Known rows, with every step that occurs:
lepe/voref/tivop/kimog/pilev: -29,-7,16,-30,-34,-49,0,-7,3,29,14,10,-49,-36,-12,45,7,-48,-21,8,48,22,-23,68,-42,-5,-13,9,2,3,6
lepe/kimog/fono: 6,-26,-14,22,-20,24,6,12,25,11,48,36,1,-25,-2,8,-38,-14,25,4,8,-4,8,21,-11,49,-19,-26,-14,-22,1
lepe/kimog/tivop/voref/pilev: -22,19,-26,-20,-50,3,24,-2,40,15,17,30,-6,3,33,37,-14,-56,36,-9,8,10,-29,46,-45,42,-3,-14,-28,1,-18
pilev/kimog/voref/fono/mugu: 15,-14,27,-17,-15,1,4,-31,14,-23,2,18,-37,-38,10,13,-24,-38,27,25,15,10,-13,19,-29,-36,52,-51,0,6,50
mugu/kimog/voref: -2,11,18,7,-1,15,3,-13,13,26,-9,23,-28,16,-16,14,-8,-16,31,-2,31,-12,-32,18,11,-8,13,-65,0,-36,12
tivop/kimog/fono: 4,-39,20,8,-29,15,-8,-9,19,28,45,19,-6,-12,-23,-4,-30,-24,11,34,12,24,0,19,-43,24,9,-19,10,-19,29
fono/kimog: 14,8,16,18,-14,12,15,28,-1,-16,11,-19,-1,16,12,5,-30,-9,-5,22,7,16,-5,28,-30,13,-1,-15,10,7,16
mugu/kimog/tivop/voref/fono: -12,12,10,-26,-49,18,6,-16,21,26,-12,21,-11,-6,-10,-5,-20,-70,29,-17,23,-22,-31,39,-23,1,18,-44,11,-28,-12
kimog/lepe: -3,-12,0,11,18,28,-12,6,15,-14,7,13,-17,-4,20,8,-9,-4,-7,18,12,0,1,2,4,16,1,-51,6,-18,-7
mugu/kimog/lepe: 8,-4,11,25,20,41,-1,6,24,-1,-6,10,-15,-7,-4,11,-28,-6,0,14,24,-22,-11,25,6,24,-3,-78,19,-30,-16
fono/kimog/lepe/voref: -12,7,17,13,0,24,11,45,19,-10,-17,-11,-19,6,48,20,-43,-19,-21,28,24,25,-15,38,-6,22,-18,-63,-5,-24,-2
lepe/voref: -24,13,-1,-15,-1,-15,8,15,3,22,-30,0,4,-4,19,10,-5,-16,-9,-8,8,4,-9,11,16,-6,-16,6,-21,-17,-13
voref/lepe/kimog/fono/mugu: 30,-7,-8,24,-9,22,25,18,42,-39,64,14,7,-67,7,24,-64,-7,27,41,22,40,2,23,-37,33,-20,-73,-7,3,9
mugu/kimog: 8,10,10,18,-2,6,7,3,6,7,-10,1,5,3,-20,4,-22,-5,12,-1,13,-22,-11,25,-1,13,-5,-28,14,-10,-7
pilev/voref: -16,11,3,-1,-30,-13,14,0,40,-17,-38,16,15,5,5,9,5,-10,5,-2,-9,18,-24,-24,-6,-27,12,-20,-6,-14,1
lepe/kimog/tivop/voref/fono/mugu: 7,-5,-46,-45,-35,36,4,-2,19,-7,16,27,-28,-28,41,14,-48,-71,47,13,18,4,-33,58,-55,20,25,-58,-10,-9,3
pilev/kimog/tivop/voref/lepe: 22,49,33,-24,-64,22,46,-22,29,-32,-6,26,17,-20,7,51,6,-44,12,-13,16,26,-18,22,-61,14,-1,-47,5,34,20
fono/voref/tivop/kimog/lepe: -17,-15,20,-4,-3,-11,15,9,35,15,22,23,-51,-31,20,23,-18,-36,4,29,16,26,-21,28,-41,-2,16,-42,2,7,18
fono/voref/lepe/kimog: -4,56,3,15,-10,-14,56,35,21,-17,0,39,-9,-46,17,64,-46,-11,40,8,20,35,-38,10,-5,7,-8,-33,-22,33,-27
tivop/voref/lepe/kimog: 6,46,-12,4,-29,24,33,5,23,-7,4,26,13,-26,8,49,-33,-9,21,-3,29,29,-28,13,-4,14,-1,-36,-19,17,-21
lepe/voref/fono/kimog/tivop: -21,-5,23,-35,-54,0,17,49,11,9,-4,-7,-21,-15,41,23,-31,-65,-2,13,7,19,-5,56,-40,-2,-30,-19,-5,-4,-6
lepe/voref/tivop/kimog/fono/mugu: -9,-51,8,-20,-22,-21,0,-1,35,25,52,-18,-16,-51,13,-10,-28,-36,-10,29,16,40,3,45,-64,5,-10,-28,-3,-11,50
tivop/kimog/lepe/voref/pilev: -39,-14,33,5,-8,-8,-1,9,40,35,-15,10,-24,-18,31,43,-25,-31,-17,43,21,37,-20,29,-19,12,-6,-23,-11,-10,-19
voref/lepe: 8,26,22,3,-11,-5,20,12,14,-24,9,-3,13,-26,-4,29,2,11,-8,9,8,31,-2,-15,0,-13,-18,-11,6,26,-12
pilev/voref/kimog: 2,9,2,15,-36,-16,46,-3,51,-34,-29,0,1,-39,11,20,8,5,8,0,10,38,-13,-29,-21,-14,-1,-12,7,23,1
lepe/kimog/tivop/voref: 0,17,-46,-30,-41,44,15,1,10,11,11,33,-10,12,30,33,-23,-50,41,-12,13,-4,-37,51,-36,43,-6,-38,-19,-15,-5
tivop/kimog/fono/voref: -13,-10,25,12,-22,-17,24,-1,21,28,25,39,-25,-12,-22,-6,-39,-40,34,28,14,38,-27,12,-40,19,31,-20,-5,-17,29

Rows:
-18,18,12,5,-16,-43,45,-2,-1,-18,-4,11,-50,-52,2,41,8,-17,-6,-4,66,31,-17,34,-13,15,-23,3,-3,9,-27 | lepe/voref/kimog/pilev
-6,-24,24,-12,1,13,6,1,24,-26,-27,6,-20,-68,40,24,-47,-40,-9,35,11,4,-8,31,-19,-6,16,-66,-8,-5,11 | pilev/kimog/lepe/voref/fono/mugu
-3,-8,25,2,-26,-1,5,27,7,-10,11,-11,-16,-22,11,0,-33,-21,-8,29,6,7,4,16,-23,-11,2,-2,10,13,4 | voref/fono/kimog
-24,9,25,3,-3,-33,6,-10,36,16,6,23,-29,10,7,11,21,-23,12,0,5,24,-15,-9,5,-17,12,-2,-24,-10,12 | kimog/voref/pilev
16,-10,25,17,-4,37,4,-11,18,-28,-6,25,-6,-20,13,29,-14,-6,-7,14,6,-8,4,16,-18,25,6,-51,6,7,13 | pilev/kimog/lepe
-8,37,37,10,-37,-31,38,-35,36,-2,-25,15,18,-7,-1,10,9,-27,3,-16,6,11,-16,3,-30,6,33,16,-17,32,19 | tivop/voref/pilev/kimog
0,8,-19,11,-12,1,6,2,-11,-13,18,46,-41,-22,-9,56,-22,-25,22,9,49,-6,-24,57,-15,37,-7,-18,-11,-5,-26 | lepe/kimog/pilev
-5,-48,17,-6,-8,22,-22,-1,32,14,40,3,-31,-33,11,30,-4,-16,-22,29,6,12,8,31,-37,4,-12,-41,20,9,18 | voref/tivop/kimog/lepe
3,21,-4,8,-22,2,42,-20,9,-6,0,-7,-12,-24,1,-3,5,2,4,-19,35,34,-17,-6,-17,6,16,-2,-3,25,4 | tivop/voref/kimog
31,-3,-19,-14,-4,25,10,9,6,-22,13,-18,-10,3,7,12,-30,-31,28,17,17,-10,-20,64,-59,27,-4,-75,25,-12,20 | fono/mugu/kimog/tivop
1,50,17,-4,-17,3,31,-9,22,-10,-7,4,12,-8,0,10,-3,-11,0,-9,27,40,-23,-17,-1,-12,12,-15,-9,10,-4 | tivop/voref/lepe
-13,-3,21,-24,-80,3,18,36,54,-33,-15,12,-9,-8,31,20,-22,-61,14,20,-12,27,-20,21,-55,-15,-4,-45,9,-6,9 | pilev/voref/fono/kimog/tivop
-18,10,15,-9,-5,-41,5,1,4,-7,-24,11,-49,-48,-14,13,-44,-61,8,26,71,-5,-41,63,-11,-9,15,-43,5,-32,-20 | lepe/voref/fono/mugu/kimog/pilev
-15,1,45,17,-38,-45,52,-9,53,-9,40,30,-1,-53,-11,-13,-5,-39,15,-26,-2,6,15,12,-46,13,-4,-6,-14,26,52 | pilev/kimog/fono/voref/tivop
18,-29,1,15,4,-2,0,-5,24,-21,46,-7,-4,-17,-1,-39,-27,-10,15,26,9,20,9,4,-35,20,16,-44,-1,-25,44 | kimog/fono/mugu
-10,41,17,22,-7,-59,67,-8,1,-42,8,32,-66,-46,-13,24,1,-26,28,0,69,44,-35,17,-28,15,17,-6,4,29,-14 | fono/voref/kimog/pilev
-12,7,29,2,-19,36,1,14,31,-6,0,9,-32,-5,31,-16,-46,-46,-8,26,33,17,-17,15,-16,1,37,-58,4,-25,5 | tivop/voref/fono/kimog/lepe
33,-24,25,19,-14,9,18,-23,25,-40,34,10,10,-31,-6,-17,-30,-20,12,22,6,10,13,21,-56,31,15,-47,5,5,59 | pilev/kimog/fono/mugu
-38,41,25,18,-1,-75,43,11,34,-1,-12,19,-12,-8,9,2,-5,-25,25,1,3,24,-27,-11,-6,-4,22,26,-25,16,-6 | fono/voref/pilev
-22,6,-16,-5,-48,-40,21,6,54,-26,4,49,-24,-42,3,58,8,-43,14,-14,31,6,-26,44,-35,2,-20,-23,-16,-1,-9 | lepe/kimog/pilev/voref/tivop
-21,18,34,21,-7,-26,13,-11,42,21,-5,17,-24,11,-15,17,5,-24,27,-2,25,-1,-27,11,10,-11,10,-32,-9,-20,3 | mugu/kimog/voref/pilev
0,-15,15,-17,-14,17,-11,-21,4,31,10,23,-46,14,-5,33,-3,-24,21,35,17,32,-35,23,-20,-17,31,-34,3,-21,31 | tivop/kimog/voref
-7,63,31,8,-6,-36,50,17,20,-26,-7,14,-5,-28,0,27,-16,-12,19,8,19,43,-31,-18,-1,-17,5,-17,-12,27,-13 | fono/voref/lepe
7,36,42,11,-7,8,26,-3,31,1,-1,20,-20,-11,-25,41,-11,-8,24,3,38,17,-28,6,8,-19,-10,-75,6,-12,-2 | mugu/kimog/voref/lepe
-4,57,44,22,-39,-39,43,1,52,-49,-38,38,-7,-28,-44,56,-5,-27,9,8,65,26,-49,14,-19,-13,-2,-65,20,-10,-29 | mugu/kimog/pilev/voref/lepe
3,45,8,-27,-42,15,28,-3,27,-13,9,13,8,-6,9,26,7,-44,12,-12,21,37,-22,7,-36,6,-4,-38,3,6,4 | kimog/tivop/voref/lepe
-19,0,16,-14,-25,-41,22,3,17,25,14,7,-29,-30,6,19,-9,-33,12,7,2,22,-20,25,-47,-14,13,9,2,33,26 | fono/voref/tivop/kimog
-14,20,10,1,-31,-39,17,-12,33,-38,-31,43,-25,4,-16,25,15,-36,6,2,38,17,-40,5,-20,-12,23,-19,0,-21,-7 | kimog/pilev/voref
2,4,33,-4,-46,-20,30,-4,34,-21,5,16,7,-14,9,42,15,-40,6,-6,-13,3,4,33,-59,29,-20,3,4,40,12 | voref/pilev/kimog/tivop
-1,-6,34,-15,-25,-12,14,-27,30,-2,16,19,-24,-25,4,25,30,-18,8,-28,-3,-6,7,15,-28,-21,-4,-20,-15,24,55 | pilev/kimog/voref/tivop
-2,-7,4,26,-20,18,32,2,67,-48,-21,14,-19,-41,26,27,1,6,-3,15,16,40,-13,-28,-14,-2,2,-65,9,0,-9 | pilev/voref/kimog/lepe
7,9,30,-4,-17,7,14,-28,9,-2,-11,34,-25,-1,-1,29,6,-25,22,0,5,-1,-15,15,-10,-8,22,-33,-8,4,43 | pilev/kimog/voref
-8,-6,-1,-36,-26,1,5,22,19,1,-19,-10,-21,-38,24,9,-43,-65,23,17,20,-10,-28,67,-30,-3,-13,-62,8,-26,-9 | lepe/voref/fono/mugu/kimog/tivop
-18,-12,11,-21,-6,-18,-4,-9,28,14,31,5,-32,-9,9,2,37,-12,2,-24,1,7,6,1,-4,-25,-3,-19,-13,-5,33 | kimog/voref/tivop
-24,-11,22,1,-8,6,14,49,38,-5,13,-27,-19,-19,53,18,-15,-20,-39,9,13,13,13,41,-27,10,-42,-47,-8,-2,16 | fono/kimog/lepe/voref/tivop
-35,-11,29,2,1,16,-12,17,32,31,-35,17,-23,-47,11,12,-43,-34,-2,6,31,-26,-14,24,31,-3,-9,-62,0,-44,-44 | mugu/kimog/lepe/voref/fono
